What can hang from each mark
K762: K430 K674
K233: K674
K918: K674
K952: K521
K430: K551 K762
K521: K551 K952
K674: K233 K918
K551: K430 K521

Known rows, with every way that one mark hangs from another
K918(K674(K233)): [ 2.91  1.21  0.28  0.06  2.28  0.36  0.50 -0.46 -1.44 -1.08 -1.19 -0.49
 -0.41 -0.55 -0.17 -1.70  0.63  1.79  0.36 -0.45 -0.21]
K430(K551): [-0.16  0.62  0.88 -0.70  1.29  0.38  0.06 -1.04 -3.21 -1.30 -1.37 -0.01
 -0.45 -1.62 -0.22 -2.97  0.26  1.26 -1.28 -0.78  0.47]
K521(K551(K430(K762(K674))) K952): [ 1.27  0.54  1.02  0.51  1.47 -0.51  0.36 -2.32 -3.99 -0.82 -1.18 -0.11
  0.47 -1.60 -1.47 -3.67  0.27  1.70  0.97 -1.45 -0.81]
K521(K551(K430)): [-0.46  0.46  1.11  0.31  1.50 -0.35  0.29 -1.63 -3.69 -0.92 -1.28  0.45
 -0.40 -1.46 -0.95 -2.09  0.10  1.91 -0.47 -1.81 -0.42]
K521(K551(K430(K762)) K952): [ 0.68  0.37  1.62  0.32  1.44 -0.35  0.48 -1.98 -3.21 -0.81 -1.33  0.43
  0.25 -2.10 -0.91 -2.92 -0.12  1.62  0.91 -1.80 -0.10]
K521(K551 K952): [ 0.14 -0.05  1.23 -0.74  1.38 -0.18  0.21 -2.47 -0.94 -1.05 -1.12  0.08
  0.45 -1.93  0.00 -2.15  0.12  1.65 -1.14 -1.24  0.24]
K674(K233 K918): [ 2.46  1.51  1.43 -0.11  1.99  0.48  0.48 -1.28 -2.65 -1.41 -1.29 -0.59
 -0.78 -2.12  0.35 -2.66  0.69  2.60  0.55 -0.66  0.64]
K551(K521(K952)): [ 0.28  0.62  0.33 -1.77  1.56  0.67  0.81 -1.51 -1.32 -1.12 -0.45 -0.01
 -0.14 -1.85  0.11 -2.94 -0.34  2.38 -1.18 -1.02 -1.14]
K551(K430(K762(K674(K918))) K521(K952)): [ 2.27  1.37  0.84 -0.21  1.78  0.33  0.94 -1.58 -5.49 -1.15 -0.67 -0.50
 -0.09 -2.49 -0.89 -4.85 -0.04  2.84  1.64 -1.17 -1.61]
K952(K521(K551(K430(K762(K674))))): [ 1.97  1.01  0.03 -0.24  1.35 -0.60  0.43 -1.67 -6.23 -0.94 -1.35 -0.11
  0.13 -1.80 -1.88 -4.01  0.73  1.80  0.08 -1.04 -1.50]
K430(K551 K762): [ 0.91  0.97  1.29 -0.53  1.35  0.11  0.19 -0.55 -4.20 -1.25 -1.69  0.24
 -0.38 -1.98 -0.65 -3.97  0.29  0.91 -0.08 -0.49  0.78]
K430(K551(K521(K952)) K762(K674)): [ 1.34  0.70  0.62 -1.32  1.40  0.53  0.36 -1.41 -4.17 -1.14 -0.88 -0.66
  0.41 -1.35 -0.88 -5.62 -0.02  1.81  0.84 -0.38 -1.27]
K233(K674(K918)): [ 1.01  1.15  0.08  0.29  2.05  0.23  0.65 -0.69 -3.07 -1.63 -1.21 -0.64
 -0.85 -1.73  0.31 -2.77  0.64  2.02 -0.26 -1.25  2.19]
K430(K551(K521(K952))): [-0.47  0.21  0.87 -1.65  1.21  0.91  0.39 -1.70 -2.34 -1.21 -0.66 -0.28
  0.24 -1.44  0.16 -3.89 -0.41  2.05 -0.58 -0.86 -1.00]
K762(K430): [ 0.73  1.16 -1.03 -0.42  1.60  0.27  0.67 -1.76 -1.52 -0.95 -1.21  0.13
 -0.45 -1.46 -0.69 -1.92  0.30  1.54 -1.54 -1.45 -0.20]
K521(K551(K430(K762(K674(K918)))) K952): [ 2.10  0.69  1.59  0.86  1.56 -0.34  0.32 -2.45 -5.09 -1.10 -1.28 -0.43
  0.34 -2.50 -1.00 -3.95  0.42  2.18  1.45 -1.45 -0.32]
K551(K430(K762(K674)) K521(K952)): [ 1.43  1.18  0.13 -0.62  1.72  0.26  0.95 -1.31 -4.39 -0.85 -0.52 -0.22
  0.00 -1.52 -1.33 -4.44 -0.23  2.37  1.03 -1.18 -2.18]
K430(K551(K521) K762): [ 0.80  0.95  1.17 -1.22  1.40  0.48  0.29 -0.34 -4.72 -1.16 -1.30  0.02
 -0.19 -1.48 -0.88 -4.86 -0.14  1.68  0.68 -0.39 -0.66]
K762(K674): [ 1.05  1.25 -0.32 -0.71  1.70 -0.15  0.45 -1.22 -2.73 -1.21 -1.03 -0.22
 -0.82 -1.54 -0.68 -2.87  0.70  1.61 -1.74 -0.56 -0.27]
K762(K430(K551)): [ 0.09  0.77 -0.44 -0.19  1.34  0.51  0.31 -1.98 -2.69 -1.07 -1.43 -0.16
  0.13 -1.21 -0.75 -2.88  0.31  1.31 -0.87 -1.41 -0.07]

Rows
[ 0.75  0.50  1.26 -1.38  1.32  0.67  0.39 -1.18 -3.37 -1.16 -1.02 -0.07
  0.44 -1.75 -0.32 -4.80 -0.37  1.75  0.67 -0.62 -0.64] -> K430(K551(K521(K952)) K762)
[-0.49  0.04  1.26  0.10  1.36 -0.10  0.44 -2.46 -2.37 -0.88 -0.95  0.26
  0.18 -1.73 -0.40 -2.00 -0.16  1.92 -0.36 -2.03 -0.43] -> K521(K551(K430) K952)
[ 3.44  1.61  1.63 -0.29  1.88  0.68  0.24 -1.09 -6.05 -1.34 -1.32 -1.47
  0.07 -1.03 -0.76 -6.03  0.63  2.78  3.18  0.18 -0.97] -> K430(K551(K521) K762(K674(K233 K918)))
[ 2.84  1.44  1.02 -0.01  1.72  0.11  0.04 -1.11 -4.51 -1.13 -1.67 -0.96
 -0.11 -0.66 -1.07 -4.89  0.89  1.52  1.87  0.01  0.01] -> K430(K551 K762(K674(K233)))
[-0.31  0.65  0.38 -0.97  1.57  0.66  0.99 -1.53 -2.68 -0.93 -0.30  0.19
 -0.22 -1.72 -0.30 -2.80 -0.62  2.60 -0.45 -1.78 -1.86] -> K551(K430 K521(K952))
[ 2.54  1.25  1.26  0.03  1.48  0.00  0.02 -1.02 -5.88 -1.54 -1.73 -0.65
 -0.31 -2.35 -0.72 -5.01  0.81  1.44  0.70 -0.20  0.66] -> K430(K551 K762(K674(K918)))
[ 3.73  1.57  1.78  0.39  1.75  0.34  0.05 -1.27 -5.59 -1.42 -1.73 -1.30
 -0.23 -1.55 -0.58 -5.17  1.03  2.03  2.55  0.03  0.51] -> K430(K551 K762(K674(K233 K918)))
[ 2.44  0.90  1.44  0.88  1.79 -0.20  0.34 -2.58 -3.70 -0.69 -1.21 -0.70
  0.64 -0.80 -1.26 -3.88  0.49  2.28  2.88 -1.25 -0.98] -> K521(K551(K430(K762(K674(K233)))) K952)
[-0.22  0.33 -0.40 -1.15  1.29  1.11  0.61 -2.62 -1.90 -0.95 -0.70 -0.53
  0.83 -0.90 -0.43 -3.72 -0.36  2.00 -0.22 -1.52 -1.46] -> K762(K430(K551(K521(K952))))
[ 3.18  1.70  0.80 -0.08  1.83 -0.22  0.47 -0.85 -4.76 -1.42 -1.46 -0.40
 -0.71 -2.65 -0.78 -4.12  0.86  1.74  0.06 -0.28  0.59] -> K430(K762(K674(K918)))
[ 0.84  1.45  0.62 -0.45  1.70  0.22  0.90 -0.17 -5.00 -0.88 -0.92  0.53
 -0.86 -1.76 -1.32 -3.74 -0.38  2.26  0.85 -1.20 -1.55] -> K551(K430(K762) K521)
[ 1.44  1.08 -0.34  0.26  1.52  0.47  0.20 -2.52 -4.47 -1.33 -1.40 -1.06
  0.13 -1.53 -0.82 -3.84  0.87  1.76 -0.22 -1.09 -0.30] -> K762(K430(K551) K674(K918))
[ 1.37  0.87  0.67 -0.33  1.23 -0.45  0.46 -1.38 -5.25 -0.95 -1.48  0.47
 -0.01 -2.20 -1.31 -3.23  0.33  1.73 -0.03 -1.31 -0.85] -> K952(K521(K551(K430(K762))))
[ 0.17  0.47  0.33 -0.63  1.23 -0.24  0.45 -1.81 -4.33 -1.01 -1.13  0.30
 -0.10 -1.95 -0.84 -2.40  0.35  2.04 -1.34 -1.63 -1.15] -> K952(K521(K551(K430)))
[ 1.81  1.31 -0.70 -0.56  1.81  1.01  0.46 -2.29 -3.67 -0.89 -0.93 -1.53
  0.49  0.59 -1.27 -4.66  0.50  2.66  1.58 -0.71 -2.38] -> K762(K430(K551(K521)) K674(K233))
[ 1.60  1.11  0.60 -0.32  1.47 -0.09  0.05 -0.75 -4.87 -1.28 -1.60 -0.34
 -0.14 -1.55 -1.21 -4.74  0.67  0.95  0.07 -0.25  0.20] -> K430(K551 K762(K674))
[ 2.24  0.90  1.40 -0.87  1.50  0.64  0.37 -1.70 -5.22 -1.43 -1.01 -0.98
  0.48 -2.20 -0.41 -5.96  0.17  2.24  1.45 -0.32 -0.86] -> K430(K551(K521(K952)) K762(K674(K918)))
[ 4.22  2.00  1.24  0.25  2.10  0.02  0.48 -1.08 -4.30 -1.32 -1.54 -1.01
 -0.63 -1.91 -0.58 -4.29  1.06  2.32  1.90 -0.02  0.41] -> K430(K762(K674(K233 K918)))
[ 2.86  1.92  0.53  0.67  2.00 -0.07  0.62 -0.89 -4.88 -0.86 -1.25 -0.45
 -0.64 -0.84 -1.52 -3.81  0.61  2.08  2.02 -0.83 -0.84] -> K551(K430(K762(K674(K233))))
